Known rows, with every way that one mark hangs from another:
noro{gunup{gesug}}: [ 2.57 -0.33  2.70 -0.98  0.63  2.87  1.22  2.54 -0.97  2.01 -2.27  1.34
  0.52  1.11 -2.63 -1.10  4.08 -0.22  3.30 -0.52 -0.37  1.02  1.74  0.21]
gunup{gesug}: [ 2.72 -0.01  1.77 -0.33  0.39  1.69  0.34  1.68 -1.00  2.03 -2.26  1.60
  0.51  1.45 -3.95 -0.99  3.40 -0.78  2.77  0.08 -1.18  1.30  0.82  0.55]
fitu{dufon}: [ 3.01 -0.77  2.80 -0.09 -0.07  1.87  1.58  0.00  0.29  0.80 -0.63  0.87
  1.42  1.63 -2.85  0.05  2.27 -0.95  2.25  0.01 -0.72  1.16 -0.66 -0.13]
gesug{gunup tuvup{fitu noro}}: [ 2.09  1.02  3.22  0.18  2.10  0.76  0.94 -1.14  2.22  1.68 -1.14  1.09
  0.00  2.45 -4.29 -0.43  3.39 -2.17  2.69  1.31 -2.40  1.68 -1.06 -0.09]
tuvup{fitu gesug{gunup} noro}: [ 2.16  1.12  4.08 -0.07  2.35  0.76  1.08 -1.49  2.38  2.64 -1.66  1.28
 -0.17  1.76 -4.52 -1.10  3.64 -1.16  2.48  1.00 -2.02  2.23 -0.32  0.71]
gunup{gesug{tuvup{fitu noro}}}: [ 1.69  0.99  3.16 -0.27  1.43  0.90  0.12  0.13  0.91  2.36 -2.40  1.88
  0.39  1.94 -4.95 -0.69  4.01 -1.39  1.83  0.88 -2.10  1.99  0.52 -0.08]
tuvup{fitu gesug{gunup} mesi}: [ 2.41 -0.09  2.72 -1.28  1.35  1.13  1.28 -1.42  2.08  2.61 -1.24  0.94
 -0.48  0.97 -4.20 -0.37  5.65 -0.40  3.71  0.62 -2.30  2.65 -0.84  0.26]
gesug{gunup tuvup}: [ 2.64 -0.34  1.31 -0.32  1.64  1.99  1.58  0.18  1.18  0.88 -1.07  1.20
 -0.31  2.18 -3.29  0.29  3.62 -2.19  3.92  0.52 -2.29  1.02 -0.90  0.57]
gunup{gesug{tuvup}}: [ 2.30 -0.22  1.42 -0.86  0.92  2.00  0.75  1.58 -0.26  1.53 -2.30  2.03
 -0.11  1.80 -4.03 -0.05  4.25 -1.43  3.26 -0.02 -2.06  1.20  0.52  0.53]
noro{tuvup{gesug mesi}}: [ 2.81 -2.02  1.92 -1.71  0.88  2.13  1.29 -0.23  1.37  2.19 -1.32  2.01
 -0.68 -0.38 -4.75  0.35  5.48  0.64  3.21 -0.74 -0.36  1.75  0.37  0.18]
fitu{dufon{mesi}}: [ 3.31 -0.64  2.97 -0.36  0.41  1.99  2.29  0.28 -0.33  0.61 -0.73  0.18
  0.89  0.51 -3.33 -1.50  2.80 -0.82  2.53  0.53 -1.18  2.11 -0.02 -0.31]
gunup{gesug{tuvup{mesi{dufon{fitu}}}}}: [ 1.93  0.72  0.48 -1.62 -0.25  2.90 -0.46  0.30  1.15  0.71 -2.19  2.13
 -0.51  0.88 -4.09 -0.25  5.80  1.03  2.40  0.14 -3.30  1.98  0.40  0.11]
noro{gunup}: [ 3.12 -1.32  2.39 -0.50  0.55  2.91  1.46  1.71 -0.39  1.53 -0.97  0.49
  0.54  0.93 -1.90 -1.40  3.06 -0.08  3.20 -0.14  0.06  1.36  0.69 -0.32]
noro{tuvup{fitu mesi}}: [ 3.08 -1.36  2.14 -0.94 -0.28  1.09  0.82 -0.99  0.83  2.03 -0.80  1.06
  0.70  0.05 -4.48 -0.07  4.98  0.40  2.91  0.59  0.52  1.97 -0.23 -1.31]
gunup{gesug{tuvup{mesi noro}}}: [ 1.42 -0.24  3.14 -1.28  1.90  1.09 -0.23  0.58  1.20  2.17 -1.78  2.17
 -0.73  1.64 -5.19 -0.29  4.43 -0.30  2.14 -0.66 -3.09  1.53  0.58  0.37]
gesug{gunup tuvup{mesi{dufon}}}: [ 1.75 -0.13  1.32 -1.02  1.32  3.00  0.66 -1.52  2.00  1.06 -0.65  0.52
 -1.39  1.49 -2.79  0.64  4.54 -0.47  3.29  0.10 -3.07  1.29 -1.75  0.73]
gesug{tuvup{fitu mesi{dufon}}}: [ 1.77 -0.63  1.36 -0.92  0.27  2.30  0.23 -1.95  1.64  1.60 -0.64  0.20
 -0.50  1.11 -2.91 -0.15  5.03  0.35  2.41  0.96 -1.92  2.58 -1.42 -0.48]
mesi{dufon{fitu}}: [ 3.23  0.39  0.42  0.28 -0.89  2.99  0.04  0.06  0.59  0.48 -1.23  0.92
  0.46  0.57 -2.78 -1.79  2.87  0.68  1.75  1.12 -1.29  2.08  0.02 -0.24]
gunup{gesug{tuvup{mesi{dufon}}}}: [ 1.48 -0.10  1.29 -1.51  0.75  2.96 -0.17 -0.14  0.62  1.64 -1.91  1.49
 -1.21  1.15 -3.57  0.27  5.31  0.35  2.41 -0.29 -2.78  1.46 -0.21  0.68]
tuvup{gesug{gunup} noro}: [ 2.22  0.50  3.71 -0.19  2.77  1.52  0.99 -0.46  2.04  2.16 -1.52  1.61
 -0.68  1.69 -4.46 -0.94  3.05 -1.11  2.57  0.16 -2.42  1.61 -0.05  1.40]
tuvup{fitu{dufon} mesi noro{gunup}}: [ 2.11 -0.26  5.84 -1.06  0.66  1.38  1.31 -0.85  1.77  1.80 -0.36  0.42
  1.38  1.05 -2.99 -0.47  3.80  0.86  1.55 -0.20 -0.39  2.06 -0.18 -1.18]

Rows:
[ 2.25 -0.76  4.29 -0.77  2.34  2.55  1.36  1.10  1.33  2.40 -1.55  1.25
 -0.37  0.69 -3.02 -1.66  3.35  0.41  2.25 -0.53 -0.81  1.93  1.44  0.74] => tuvup{gesug noro{gunup}}
[ 2.38  0.55  4.65  0.52  0.39  0.63  1.08 -1.46  1.41  1.58 -0.71  0.70
  1.78  1.77 -3.78 -0.54  1.99 -0.81  1.09  0.79 -0.57  1.96 -0.66 -0.88] => tuvup{fitu{dufon} noro}
[ 2.78 -1.61  2.96 -2.13  0.67  2.57  2.05 -0.03  1.42  2.47 -1.34  1.45
 -0.04 -0.72 -3.56 -0.12  6.91  1.29  3.64 -0.28  0.68  2.09  0.86 -0.79] => noro{gunup tuvup{fitu gesug mesi}}
[ 1.69  0.30  2.93 -0.37  1.82  1.48  0.11  1.04  0.79  2.01 -2.29  2.28
 -0.31  1.94 -4.96 -0.59  3.40 -1.37  2.15 -0.12 -2.47  1.09  0.90  0.58] => gunup{gesug{tuvup{noro}}}
[ 2.95 -0.40  3.29 -0.99  0.20  1.92  2.55 -1.47  1.40  1.29 -1.53  1.84
  1.22  0.46 -4.22  0.97  4.80 -0.54  2.54  0.30  0.62  1.78 -0.16 -0.33] => noro{tuvup{fitu{dufon} gesug}}
[ 2.05  1.55  5.07 -0.16  1.95  0.92  1.86 -2.14  2.68  1.80 -1.33  1.33
  0.77  2.11 -4.34  0.24  3.49 -1.23  1.94  0.58 -1.95  1.89 -0.91  0.71] => tuvup{fitu{dufon} gesug{gunup} noro}
[ 2.59 -0.28  2.51 -1.64  1.18  1.47  1.75 -1.70  2.13  2.27 -1.44  1.60
 -0.29  0.24 -4.87  0.66  6.48 -0.25  3.88  0.32 -0.85  1.96 -0.57  0.03] => noro{tuvup{fitu gesug{gunup} mesi}}
[ 3.10 -2.25  2.57 -1.60  0.38  2.81  1.59  0.91  0.44  1.55 -0.66  1.08
 -0.07 -0.41 -2.99 -0.10  4.98  1.12  3.52 -0.80  0.92  0.93  0.82 -0.93] => noro{gunup tuvup{mesi}}
[ 2.97 -0.53  2.53 -1.29  0.53  3.32  1.71  2.27 -0.82  1.64 -2.45  2.13
  0.53  0.27 -3.32 -0.14  4.73  0.02  3.29 -0.69  1.08  0.28  2.09  0.01] => noro{gunup{gesug} tuvup}
[ 1.79 -0.20  1.98 -1.52  0.56  1.04  0.59  0.00  0.51  2.30 -1.95  1.71
  0.05  1.43 -4.54  0.11  6.07 -0.53  3.27  0.39 -2.29  2.23  0.07 -0.58] => gunup{gesug{tuvup{fitu mesi}}}
[ 2.08  1.00  4.54 -0.40  1.26  1.66  0.51  1.16  0.06  2.72 -2.29  1.30
  0.87  1.42 -3.55 -1.74  3.85 -0.03  2.00  0.44 -0.50  1.73  1.72 -0.34] => tuvup{fitu noro{gunup{gesug}}}
[ 2.14  0.38  1.59 -0.74  0.58  1.48  0.77  0.68  0.10  1.82 -2.39  1.69
  0.54  1.75 -4.23 -0.28  4.90 -1.54  3.10  0.96 -1.56  1.89  0.30 -0.17] => gunup{gesug{tuvup{fitu}}}
[ 3.27  0.02  3.32 -0.15 -0.09  1.32  2.32 -0.61 -0.09  1.02 -0.80 -0.10
  1.49  0.52 -3.50 -1.83  3.51 -0.82  2.41  1.56 -1.03  2.84 -0.21 -1.01] => tuvup{fitu{dufon{mesi}}}
[ 1.75 -0.05  5.04 -1.15  1.18  0.56  1.11 -2.20  2.67  2.33 -0.81  1.21
  0.64  1.10 -4.65 -0.07  4.28  0.43  1.48 -0.04 -1.97  2.85 -0.54 -0.25] => tuvup{fitu{dufon} gesug mesi noro}
[ 1.31  0.15  3.74 -0.73  1.50  1.75 -0.25 -2.47  2.57  3.06 -1.06  0.75
 -0.99  0.57 -4.09 -1.30  4.52  1.49  1.03  0.55 -1.95  3.28 -0.49  0.45] => tuvup{fitu gesug mesi{dufon} noro}
[ 2.11  0.29  2.94  0.06  2.51  1.41  0.90 -0.25  2.04  1.25 -1.08  1.37
 -0.52  2.42 -4.07 -0.14  2.64 -2.00  2.82  0.46 -2.71  0.97 -0.64  0.76] => gesug{gunup tuvup{noro}}
[ 2.66 -0.06  3.34 -0.78  0.41  1.55  2.12 -1.14  1.23  1.66 -1.32  1.20
  1.31  1.21 -3.46  0.08  4.12 -0.62  2.44  0.50 -0.84  2.50 -0.55 -0.15] => tuvup{fitu{dufon} gesug}
[ 1.77 -0.66  3.20 -0.60  1.37  0.45  0.12 -1.18  2.26  2.24 -0.64  0.94
 -0.16  1.53 -4.68 -0.72  4.32 -0.43  2.11  0.74 -2.24  2.48 -0.53 -0.89] => gesug{tuvup{fitu mesi noro}}
[ 2.26  0.42  3.73 -1.64  0.92  1.10  2.09 -2.18  2.21  1.75 -1.06  1.02
  0.48  1.42 -3.93  1.01  5.39 -0.48  3.30  0.07 -2.16  2.33 -1.38  0.23] => tuvup{fitu{dufon} gesug{gunup} mesi}
[ 2.58  0.39  1.62 -0.19  1.10  1.35  1.54 -0.71  1.45  1.25 -1.27  0.88
  0.09  2.17 -3.44  0.02  4.20 -2.26  3.89  1.48 -2.09  1.58 -1.19 -0.18] => gesug{gunup tuvup{fitu}}
[ 2.12 -0.64  4.52 -0.82  1.05  1.28  0.47 -0.11  1.18  2.63 -0.52  0.14
  0.43  0.61 -3.25 -1.61  4.01  1.03  2.07  0.25 -0.52  2.43  0.49 -1.28] => tuvup{fitu mesi noro{gunup}}
[ 2.69  0.57  2.39 -0.45  1.40  1.43  1.64 -0.76  1.31  2.28 -1.65  0.99
  0.06  1.43 -3.77 -0.65  4.56 -1.32  3.66  1.10 -1.60  2.29 -0.54  0.65] => tuvup{fitu gesug{gunup}}
[ 1.77 -0.38  2.69 -2.14  0.91  2.19  1.10  1.22  0.38  2.15 -2.05  1.21
  0.13  1.05 -3.40  0.00  6.74  0.15  3.67 -0.08 -1.53  1.95  0.87 -0.74] => noro{gunup{gesug{tuvup{fitu mesi}}}}
[ 2.51  0.86  2.83 -0.43  0.78  1.39  2.41 -1.55  1.87  0.40 -0.93  1.02
  1.23  2.50 -3.19  1.44  3.95 -2.53  3.33  1.08 -2.04  1.30 -1.82 -0.43] => gesug{gunup tuvup{fitu{dufon}}}
[ 2.15 -0.42  3.80 -0.17  0.78  0.17 -0.30 -1.18  1.51  2.77 -0.53  0.47
  0.31  1.08 -4.40 -1.57  3.39  0.36  1.69  0.77 -1.32  2.70 -0.26 -1.09] => tuvup{fitu mesi noro}
[ 2.15  0.25  3.03 -1.29  0.83  1.05  1.97 -1.93  2.38  0.74 -0.60  0.83
  0.77  2.19 -3.61  1.76  5.18 -1.51  3.52  0.51 -2.51  1.74 -2.01 -0.55] => gesug{gunup tuvup{fitu{dufon} mesi}}
[ 2.39 -0.62  2.30 -1.40  1.73  1.65  1.21 -0.42  1.70  2.22 -1.26  1.32
 -1.02  1.07 -4.11  0.00  5.08 -0.23  3.79 -0.27 -2.72  1.85 -0.62  1.03] => tuvup{gesug{gunup} mesi}
[ 1.83 -0.05  3.97 -1.08  2.69  1.02  0.56 -0.93  2.60  2.58 -1.10  1.54
 -1.33  1.21 -4.81 -0.61  4.15 -0.06  2.62 -0.42 -3.02  1.86 -0.21  1.08] => tuvup{gesug{gunup} mesi noro}
[ 2.73 -2.26  2.88 -2.25  1.27  3.26  2.01  0.90  1.16  2.16 -1.28  1.75
 -0.66 -0.85 -3.50  0.05  6.22  1.32  3.69 -1.23  0.44  1.39  1.06 -0.17] => noro{gunup tuvup{gesug mesi}}
[ 1.22 -0.86  3.57 -1.07  1.93  3.46  0.27 -0.48  2.21  1.59 -0.50  0.41
 -1.14  1.02 -2.36 -0.59  4.10  1.18  1.73 -0.64 -2.00  1.68 -0.10  0.18] => gesug{tuvup{mesi{dufon} noro{gunup}}}
[ 2.31 -0.20  1.90 -1.07  0.96  1.09  1.23 -1.20  1.95  1.64 -0.76  0.72
 -0.22  1.70 -3.79  0.34  5.36 -1.33  3.97  0.88 -2.61  2.12 -1.41 -0.48] => gesug{gunup tuvup{fitu mesi}}
[ 1.73 -1.56  3.81 -1.30  2.08  2.21  0.83  0.76  1.92  1.86 -0.60  0.89
 -0.69  1.10 -3.29 -0.66  4.17  0.35  2.71 -0.72 -1.82  1.61  0.48 -0.48] => gesug{tuvup{mesi noro{gunup}}}
[ 2.07  0.34  5.82 -0.88  1.48  2.16  2.15 -0.70  1.92  1.93 -1.36  1.24
  1.13  1.20 -2.95 -0.48  3.87  0.08  1.71 -0.09 -0.33  2.15  0.49 -0.13] => tuvup{fitu{dufon} gesug noro{gunup}}
[ 2.29 -0.80  1.64 -1.21  1.55  1.62  1.09 -0.30  1.73  1.08 -0.73  1.11
 -0.83  1.70 -3.70  0.68  4.78 -1.21  4.11 -0.03 -3.09  1.31 -1.12  0.17] => gesug{gunup tuvup{mesi}}
[ 1.38  0.61  1.52 -1.51  0.42  2.33  0.01 -1.06  0.72  2.13 -1.94  1.14
 -0.43  1.25 -3.80  0.17  5.90  0.33  2.44  0.49 -2.45  2.18 -0.51  0.05] => gunup{gesug{tuvup{fitu mesi{dufon}}}}
